Known rows, with every way that one mark hangs from another:
[J866 [J793 J309 J557]]: [  2   0   5  17  -9  -6 -36  32  -3   7 -18 -23  -6   2   3 -14 -26  -1
  19 -11   6]
[J793 J557]: [ -1  -3   4   0  -7   5  -6  15  -1  -4  -7   1   5   5   2  -1 -10  -2
   0  -2 -11]
[J866 [J793 J309 [J557 J480]]]: [  3 -17  13  16 -17 -11 -28  32   1   5 -18 -27  -3  -2   4 -18 -24  -2
  30 -11   4]
[J480 J122 J158 J388]: [  1  26  13   0  -7  10  -4  -2  -7 -26   2   4  -1  17   4  11  14   3
 -20  -3 -12]
[J695 J4 J392]: [-10   8  13 -24   3   0   6 -16   1  -2 -10  -8   4 -12  -5   2  -4   4
 -15  -4  -1]
[J557 [J480 J122 J392]]: [ -1  -4  15  -3 -31  -1   2  -6  12 -15  -9  -5   2  -7  -1  -3   3   0
  11  -1   7]
[J695 J392]: [-10  -9  12 -15  15   0  17  -6   6 -12  -6   0  -2 -10 -10   5 -11   0
  -3  -1   7]
[J122 [J480 J388]]: [ -3  12   2   5 -14   7   1 -14   8  -9   0  10   5  -3   3  11   9  -1
  -2   0 -12]
[J122 [J480 J158 J388 J392]]: [ -3  38   8   3 -20  23   6 -32  13 -20 -18  21  -3 -21  19  18  15   5
   4   4 -20]
[J4 [J480 J122 J158 J392]]: [ -3  20  20   4 -11  10   0  -5  18 -14 -11   5  -7  10   9   9  15   1
  -8   5  -8]
[J793 J309 J557]: [  3   0   5   4 -14  -1 -23  25   3  -2 -22 -17  -1   9   2 -14 -19   1
   7  -6  -6]
[J388 [J480 J122 J158 J392]]: [ -6  29  18   5   1   9   0 -11   7 -18 -12   2 -17  -2  -7   9   9   8
   0   1   6]
[J695 [J4 [J480 J158]]]: [ -2  19  15  -5  -2   7  -4  -9   5   7  -6  -4   3   9  13   4  18   4
 -15   2 -26]
[J4 [J480 J392]]: [ -4   7  10   4   0   6   8 -10  22   1  -8   8   0  -1   5   7  14  -2
   5   8  -2]
[J4 [J480 J122]]: [ -3  -7  15   5  -4  -7  -5  14  14  -4   8  -6   1  28  -7   2   9  -5
 -14   1   0]
[J695 [J4 [J480 J122 J388]] J158 J392]: [ -3   6  35 -38   7  -5  29  -8  24 -11  -1 -21  19   3 -11   7   6   3
 -47  -1   4]
[J695 [J4 [J480 J122 J388 J392]] J158]: [  6  27  24 -24 -15   4  13 -16  25  -3  -7 -15  19  -2   4   5  19   4
 -35   2   0]
[J695 [J4 [J480 J122]] J158 J392]: [ -3  -1  35 -38   4  -8  26  -2  25  -6  -5 -26  13   1 -11  -1  -4   3
 -41  -2   8]
[J4 [J480 J158 J388]]: [ -1  12  16   4  14  10  13  -5   9  -9   3  12   3  17  10  16  23   0
 -11   6 -22]
[J793 J309 [J557 [J480 J158 J392]]]: [  4   4  17   1 -28  10  -8   9  11 -16 -39 -10  -4 -10  16 -12 -11   5
  24  -4 -16]
[J557 [J480 J122 J158 J388 J392]]: [  1  16  20  -3 -24  11  10 -16   7 -29 -11   5   2  -6   8   8  18   4
   4   0 -10]
[J866 [J793 J309 [J557 [J480 J122]]]]: [  4 -15  17  17 -28 -14 -36  38   1  -2 -15 -33  -3   9  -1 -19 -26  -2
  21 -14   9]

Rows:
[ -6  27  12   4  14  14  11 -19   8  -9 -16  10 -16 -15  -2  10  10   8
  11   4   1]
[J388 [J480 J158 J392]]
[ -2  23   7   5 -11  15   5 -16   4 -17  -6  14  -1  -5  14  14  12   3
  -4   1 -26]
[J122 [J480 J158 J388]]
[-11  18  27 -20  17  10  18 -20   9 -10  -7   2   6   3   5  17  18   4
 -25   2 -22]
[J695 [J4 [J480 J158 J388]] J392]
[ -3  -3  30 -38  14  -3  35 -10  26   2  -7 -20  14 -11  -5   1  -3   4
 -31   1   2]
[J695 [J4 J480] J158 J392]
[  4  -9  17   3 -20   2  -9  23   5 -12 -27 -16  -2   4  12 -15 -15   4
  17  -5 -20]
[J793 J309 [J557 [J480 J158]]]
[ -4  42  22  -5 -18  14  -8 -20  10  -9 -11   2   5   9  13  13  29   5
 -23   2 -20]
[J695 [J4 [J480 J122 J158 J388 J392]]]
[ -5  26   1   4 -22  15   2 -29  16 -13 -12  16   3 -19   9  15  13   1
   6   4  -8]
[J122 [J480 J388 J392]]
[  4   1  23   3 -28   1 -16  24   2 -25 -21 -18   3  19   6  -9  -6   3
   2  -8 -18]
[J793 J309 [J557 [J480 J122 J158 J388]]]
[ -1  28   6  -1 -21  10  -4 -15   5 -21  -6   6   4   0  -3  11  14   1
  -9   0   8]
[J480 J122 J388 J392]
[  7  26  19 -24  -3   8  23 -23  25   5 -10  -8  20 -14   9   7  19   5
 -27   6  -4]
[J695 [J4 [J480 J388 J392]] J158]
[  5  19  23 -24 -20  -1   9 -10  27   3 -10 -21  13  -5   4  -3   9   5
 -28   2   3]
[J695 [J4 [J480 J122 J392]] J158]
[  0   1  13  11 -14   5  -8   5   2  -6 -11  -2   6 -16   7   3  -5  -2
  27  -3   0]
[J866 [J793 [J557 [J480 J388 J392]]]]
[  7  15  24 -23  -8  -4  11  -2  18   0   5 -21  21  14   0   2  16   2
 -42   0  -3]
[J695 [J4 [J480 J122 J388]] J158]
[ -3  28   7   3 -23  20   1 -26  14 -14 -22  15  -9 -24  19   9   5   5
  10   3 -18]
[J122 [J480 J158 J392]]
[-13  -1  21 -20  11  -2  12 -11  15   3  -5  -7   5   1  -5   5   5   1
 -19   0  -7]
[J695 [J4 J480] J392]
[-11  11  26 -20  13   6  14 -14  11  -4 -11  -3   0   0   4   9   7   4
 -19   1 -19]
[J695 [J4 [J480 J158]] J392]
[  3 -10  17   3 -31  -6 -19  28   6 -18 -16 -23   8  21  -3 -13  -8  -1
   3  -9  -6]
[J793 J309 [J557 [J480 J122 J388]]]
[  6  17  19 -24  -8   4  19 -18  27  11 -13 -14  14 -17  10  -1  10   5
 -20   5  -2]
[J695 [J4 [J480 J392]] J158]
[ -5  23  16  -6 -23   2 -14 -12  15   3  -9 -10   5   8   4   2  17   2
 -16   0  -5]
[J695 [J4 [J480 J122 J392]]]
[ -2  40  16  -6  -6  18   2 -28  10  -2 -13   8   7  -3  18  14  30   6
 -15   5 -25]
[J695 [J4 [J480 J158 J388 J392]]]
[ -3  29  11  -6  -8  11   0 -25  13   5  -7   4  12  -1   9  11  28   3
 -13   5 -13]
[J695 [J4 [J480 J388 J392]]]
[ -2  15  21   5   1   6   2   4   8 -16   6   4   2  29   4  14  22  -1
 -20   3 -17]
[J4 [J480 J122 J158 J388]]
[ -5  32  15  -5 -19   6 -10 -18  13  -2  -5  -2  11  11   3  10  27   1
 -22   1  -8]
[J695 [J4 [J480 J122 J388 J392]]]
